Each row was made from one small tree. Brackets hold a mark, then the marks that hang from it, in alphabetical order. Every link used is in the known rows. Write each row's tree.
Known rows:
{pera {fedop roso sanomab} {zezas rigid}}: [ 0.00,  0.09, -0.26,  0.17,  0.03, -0.05,  0.06, -0.17, -0.01, -0.19,
  0.09,  0.42, -0.18,  0.58, -0.18,  0.21,  0.24, -0.14,  0.16,  0.37,
  0.30]
{pera fedop}: [-0.27, -0.04, -0.01,  0.10, -0.02,  0.09,  0.15,  0.00, -0.13,  0.09,
  0.01,  0.04, -0.03,  0.33,  0.08,  0.21,  0.34, -0.11,  0.13,  0.23,
  0.25]
{zezas {pera fedop} rigid}: [-0.23,  0.07, -0.18, -0.13,  0.00,  0.07, -0.07,  0.05, -0.16,  0.19,
 -0.06, -0.08, -0.15,  0.42,  0.07,  0.16,  0.36, -0.15,  0.02,  0.36,
  0.26]
{fedop nani {pera zezas} roso sanomab}: [ 0.17, -0.01, -0.44,  0.11,  0.18, -0.14,  0.07, -0.33,  0.02, -0.41,
 -0.19,  0.37,  0.16,  0.18, -0.21,  0.16, -0.05, -0.19,  0.22,  0.12,
  0.45]
{fedop nani pera sanomab}: [ 0.00, -0.03, -0.33,  0.07,  0.15, -0.07,  0.14, -0.25, -0.15, -0.25,
 -0.28,  0.11,  0.23,  0.00, -0.06,  0.14,  0.04, -0.12,  0.17,  0.06,
  0.41]
{sanomab {fedop nani roso}}: [-0.06,  0.08, -0.36,  0.10,  0.08, -0.11, -0.01, -0.22, -0.06,  0.04,
 -0.09,  0.32,  0.17,  0.18,  0.13,  0.08, -0.17, -0.09,  0.19, -0.07,
  0.41]
{nunelo {zezas {pera {fedop sanomab}} rigid}}: [-0.18,  0.01, -0.12, -0.31,  0.11, -0.06,  0.05,  0.06, -0.20,  0.11,
 -0.18, -0.04,  0.01,  0.14,  0.19,  0.16,  0.19, -0.09,  0.05,  0.21,
  0.23]
{rigid {zezas {pera {fedop sanomab}}}}: [-0.23, -0.07,  0.01, -0.02,  0.15,  0.12,  0.12,  0.14, -0.18,  0.00,
 -0.27,  0.19,  0.00,  0.14,  0.12,  0.34,  0.08, -0.29, -0.04,  0.13,
  0.25]
{nani fedop}: [-0.23, -0.02,  0.09,  0.17,  0.07,  0.07,  0.19, -0.24, -0.30,  0.11,
 -0.01,  0.11,  0.01,  0.45,  0.23,  0.05,  0.11,  0.01,  0.17,  0.28,
  0.38]
{nani {fedop pera roso sanomab}}: [ 0.07,  0.02, -0.22,  0.09,  0.08, -0.02,  0.24, -0.39, -0.22, -0.35,
 -0.04,  0.27,  0.10,  0.33,  0.06,  0.04,  0.00, -0.01,  0.18,  0.31,
  0.50]
{nani {fedop {pera zezas}}}: [-0.21, -0.07,  0.13,  0.25,  0.04,  0.04,  0.25, -0.39, -0.26,  0.00,
 -0.09,  0.03, -0.03,  0.49,  0.02,  0.09,  0.27, -0.10,  0.20,  0.35,
  0.36]
{pera {fedop nani} {zezas rigid}}: [-0.29,  0.03, -0.17,  0.18,  0.05, -0.01,  0.01, -0.12, -0.06,  0.12,
 -0.05,  0.19, -0.13,  0.57, -0.22,  0.17,  0.35, -0.18,  0.19,  0.28,
  0.22]
{sanomab {fedop roso}}: [-0.04,  0.08, -0.19,  0.13,  0.02, -0.08,  0.05, -0.22, -0.10,  0.06,
 -0.04,  0.27,  0.07,  0.24,  0.22,  0.14, -0.07, -0.09,  0.17,  0.04,
  0.38]
{rigid {zezas {pera {fedop roso}}}}: [-0.21, -0.06, -0.01, -0.10,  0.17,  0.12,  0.06,  0.14, -0.13,  0.01,
 -0.25,  0.23,  0.01,  0.24,  0.13,  0.29,  0.05, -0.31, -0.01,  0.16,
  0.26]
{nunelo {zezas pera rigid}}: [-0.20, -0.01, -0.01, -0.34,  0.19, -0.08, -0.02,  0.04, -0.25,  0.26,
 -0.26, -0.11,  0.02,  0.17,  0.32,  0.13,  0.13, -0.09,  0.09,  0.20,
  0.22]
{rigid zezas}: [-0.25, -0.08,  0.16,  0.08,  0.23,  0.07,  0.15,  0.01, -0.27,  0.09,
 -0.35,  0.26,  0.03,  0.24,  0.25,  0.28,  0.00, -0.22,  0.10,  0.12,
  0.24]
{zezas {pera {fedop roso sanomab}} rigid}: [-0.01,  0.11, -0.40, -0.17,  0.04,  0.00, -0.08,  0.01, -0.08, -0.08,
  0.00,  0.14, -0.11,  0.37,  0.02,  0.16,  0.18, -0.12,  0.01,  0.35,
  0.35]
{roso fedop}: [-0.25,  0.03,  0.13,  0.02,  0.17,  0.00,  0.08, -0.27, -0.28,  0.33,
 -0.08,  0.05,  0.00,  0.27,  0.29,  0.09, -0.17, -0.21,  0.21,  0.06,
  0.24]
{fedop sanomab}: [-0.03,  0.00, -0.09,  0.14,  0.11, -0.02,  0.14, -0.12, -0.19, -0.07,
 -0.07,  0.20,  0.06,  0.15,  0.20,  0.22,  0.03, -0.05,  0.13,  0.15,
  0.35]
{pera {fedop nani roso sanomab} zezas}: [-0.04,  0.01, -0.33,  0.20,  0.08, -0.04,  0.07, -0.14,  0.09, -0.22,
  0.05,  0.45,  0.02,  0.37, -0.23,  0.22,  0.10, -0.19,  0.17,  0.15,
  0.35]
{roso {fedop nani pera sanomab}}: [-0.10,  0.03, -0.18,  0.01,  0.20, -0.08,  0.12, -0.40, -0.24,  0.01,
 -0.23,  0.09,  0.17,  0.05,  0.04,  0.06, -0.26, -0.23,  0.21, -0.02,
  0.34]
{zezas {pera {fedop sanomab}} rigid}: [-0.13,  0.09, -0.27, -0.11,  0.01,  0.04, -0.04,  0.03, -0.15,  0.06,
 -0.05,  0.01, -0.14,  0.34,  0.03,  0.18,  0.28, -0.12, -0.01,  0.34,
  0.30]
{nunelo {zezas {pera {fedop roso}} rigid}}: [-0.16,  0.01, -0.15, -0.39,  0.13, -0.06, -0.01,  0.07, -0.15,  0.13,
 -0.17, -0.01,  0.01,  0.23,  0.21,  0.12,  0.17, -0.10,  0.08,  0.24,
  0.24]
{nunelo {zezas pera}}: [-0.21, -0.09,  0.10, -0.27,  0.17, -0.04,  0.05,  0.08, -0.20,  0.26,
 -0.24, -0.13,  0.11,  0.02,  0.36,  0.19,  0.09, -0.12,  0.08,  0.09,
  0.24]

Which tree is each row?
[-0.17,  0.01, -0.22,  0.16,  0.02, -0.08,  0.10, -0.30, -0.15,  0.07,
 -0.25,  0.03,  0.18,  0.08,  0.02,  0.11,  0.04, -0.14,  0.18, -0.03,
  0.37] : {sanomab {fedop nani pera}}
[ 0.03,  0.05, -0.19,  0.12,  0.11, -0.01,  0.17, -0.29, -0.21, -0.23,
  0.06,  0.40,  0.06,  0.39,  0.18,  0.04, -0.10,  0.04,  0.17,  0.26,
  0.48] : {nani {fedop roso sanomab}}
[-0.29, -0.10, -0.04, -0.29,  0.13, -0.02,  0.05,  0.12, -0.12,  0.20,
 -0.21, -0.11,  0.15,  0.02,  0.19,  0.17,  0.15, -0.14,  0.07,  0.05,
  0.23] : {nunelo {zezas {pera {fedop nani}}}}
[-0.02,  0.03, -0.45,  0.03,  0.08, -0.03,  0.07, -0.06,  0.00, -0.25,
  0.02,  0.38,  0.13,  0.21, -0.08,  0.15,  0.02, -0.09,  0.15,  0.11,
  0.39] : {pera {fedop nani roso sanomab}}
[-0.14,  0.06, -0.32,  0.11,  0.08, -0.05, -0.04, -0.14,  0.02, -0.03,
  0.01,  0.36, -0.11,  0.62, -0.23,  0.13,  0.24, -0.18,  0.21,  0.28,
  0.28] : {pera {fedop nani roso} {zezas rigid}}
[-0.15, -0.02, -0.18,  0.11,  0.14, -0.07,  0.03, -0.30, -0.14,  0.02,
 -0.30,  0.04,  0.02,  0.37, -0.17,  0.12,  0.24, -0.20,  0.23,  0.23,
  0.31] : {fedop nani {pera {zezas rigid}}}
[-0.13, -0.03,  0.03,  0.15,  0.07, -0.04,  0.11, -0.30, -0.19,  0.04,
 -0.22, -0.02, -0.10,  0.45, -0.06,  0.19,  0.37, -0.19,  0.21,  0.36,
  0.27] : {fedop {pera {zezas rigid}}}
[-0.26, -0.01, -0.15, -0.35,  0.15, -0.06, -0.02,  0.08, -0.18,  0.22,
 -0.24, -0.08,  0.06,  0.16,  0.15,  0.12,  0.19, -0.11,  0.09,  0.15,
  0.22] : {nunelo {zezas {pera {fedop nani}} rigid}}
[-0.26, -0.01, -0.04, -0.34,  0.11, -0.04,  0.03,  0.08, -0.20,  0.23,
 -0.20, -0.11, -0.01,  0.21,  0.21,  0.15,  0.25, -0.10,  0.07,  0.23,
  0.20] : {nunelo {zezas {pera fedop} rigid}}
[-0.31, -0.09,  0.10, -0.05,  0.14,  0.15,  0.09,  0.15, -0.19,  0.10,
 -0.29,  0.12, -0.01,  0.20,  0.15,  0.32,  0.14, -0.31, -0.03,  0.15,
  0.22] : {rigid {zezas {pera fedop}}}
[-0.17,  0.00, -0.29,  0.12,  0.05,  0.02,  0.12, -0.03, -0.08, -0.10,
 -0.03,  0.22,  0.10,  0.16, -0.06,  0.19,  0.15, -0.09,  0.12,  0.09,
  0.33] : {pera {fedop nani sanomab}}
[-0.14, -0.02, -0.04,  0.19,  0.01,  0.02,  0.09, -0.10,  0.04, -0.02,
  0.09,  0.28, -0.12,  0.53, -0.10,  0.24,  0.30, -0.21,  0.18,  0.29,
  0.27] : {pera {fedop roso} zezas}
[-0.14,  0.00, -0.34, -0.01,  0.07,  0.01,  0.03, -0.02, -0.01, -0.08,
  0.00,  0.26,  0.10,  0.30, -0.03,  0.12,  0.12, -0.11,  0.18,  0.13,
  0.34] : {pera {fedop nani roso}}
[-0.16, -0.01,  0.02,  0.30, -0.05, -0.06,  0.17, -0.35, -0.14,  0.12,
 -0.16,  0.02,  0.00,  0.25,  0.01,  0.21,  0.20, -0.20,  0.17,  0.11,
  0.31] : {sanomab {fedop {pera zezas}}}
[ 0.02, -0.04, -0.29,  0.06,  0.18, -0.10,  0.01, -0.28,  0.01, -0.19,
 -0.21,  0.23,  0.13,  0.30, -0.16,  0.13,  0.06, -0.22,  0.26,  0.15,
  0.40] : {fedop nani {pera zezas} roso}
[-0.20, -0.01,  0.07,  0.21,  0.05,  0.02,  0.20, -0.42, -0.29,  0.01,
 -0.11,  0.05, -0.09,  0.59, -0.02,  0.05,  0.29, -0.08,  0.20,  0.42,
  0.36] : {nani {fedop {pera {zezas rigid}}}}
[ 0.19,  0.01, -0.54, -0.03,  0.19, -0.12,  0.07, -0.26, -0.05, -0.45,
 -0.22,  0.32,  0.26,  0.05, -0.08,  0.10, -0.11, -0.11,  0.20,  0.08,
  0.49] : {fedop nani pera roso sanomab}
[-0.16, -0.02, -0.26, -0.04,  0.03,  0.07, -0.01,  0.07, -0.05,  0.02,
 -0.06,  0.01,  0.06,  0.11,  0.01,  0.22,  0.15, -0.18,  0.00,  0.12,
  0.34] : {zezas {pera {fedop nani sanomab}}}
[-0.09,  0.03, -0.01,  0.03,  0.14, -0.04,  0.19, -0.40, -0.28,  0.03,
 -0.16,  0.04,  0.06,  0.11,  0.14,  0.11, -0.16, -0.23,  0.19,  0.08,
  0.30] : {roso {fedop pera sanomab}}
[-0.02,  0.04, -0.30,  0.19,  0.05, -0.14,  0.05, -0.38, -0.01, -0.05,
 -0.17,  0.24,  0.13,  0.22, -0.10,  0.12, -0.01, -0.20,  0.22,  0.01,
  0.41] : {sanomab {fedop nani {pera zezas} roso}}
[-0.03,  0.01, -0.25, -0.09,  0.02,  0.06,  0.00,  0.07, -0.01, -0.09,
  0.03,  0.11,  0.00,  0.18,  0.08,  0.23,  0.14, -0.17,  0.01,  0.21,
  0.36] : {zezas {pera {fedop roso sanomab}}}
[-0.23, -0.06, -0.11, -0.12,  0.21,  0.10,  0.02,  0.14, -0.11,  0.00,
 -0.29,  0.27,  0.07,  0.19,  0.07,  0.26, -0.01, -0.31,  0.01,  0.09,
  0.28] : {rigid {zezas {pera {fedop nani roso}}}}
[-0.15,  0.06, -0.11,  0.26,  0.00, -0.01,  0.12, -0.15, -0.09, -0.03,
  0.04,  0.25, -0.21,  0.54, -0.17,  0.24,  0.36, -0.15,  0.13,  0.36,
  0.24] : {pera {fedop sanomab} {zezas rigid}}
[ 0.14,  0.05, -0.50,  0.02,  0.22, -0.11, -0.02, -0.14, -0.04, -0.29,
 -0.09,  0.47,  0.22,  0.13,  0.06,  0.11, -0.24, -0.06,  0.18,  0.03,
  0.46] : {fedop nani roso sanomab}
[-0.02,  0.05, -0.39,  0.07,  0.05, -0.13,  0.05, -0.33, -0.06, -0.07,
 -0.20,  0.20,  0.21,  0.12,  0.00,  0.08, -0.07, -0.14,  0.20, -0.02,
  0.43] : {sanomab {fedop nani pera roso}}
[ 0.21,  0.01, -0.33,  0.00,  0.12, -0.08,  0.15, -0.26, -0.09, -0.42,
 -0.14,  0.25,  0.13,  0.13,  0.03,  0.18,  0.01, -0.11,  0.17,  0.21,
  0.45] : {fedop pera roso sanomab}
[ 0.06,  0.00, -0.14,  0.20,  0.08, -0.03,  0.23, -0.44, -0.17, -0.33,
 -0.02,  0.32,  0.02,  0.43, -0.04,  0.08,  0.06, -0.07,  0.20,  0.34,
  0.48] : {nani {fedop {pera zezas} roso sanomab}}
[-0.17,  0.06, -0.28,  0.22,  0.06, -0.04,  0.05, -0.16, -0.05, -0.05,
 -0.02,  0.31, -0.10,  0.47, -0.26,  0.19,  0.26, -0.15,  0.16,  0.26,
  0.27] : {pera {fedop nani sanomab} {zezas rigid}}
[-0.12,  0.10, -0.44, -0.22,  0.08,  0.01, -0.16,  0.04, -0.06,  0.05,
 -0.06,  0.09, -0.05,  0.40, -0.02,  0.09,  0.18, -0.15,  0.05,  0.27,
  0.33] : {zezas {pera {fedop nani roso}} rigid}
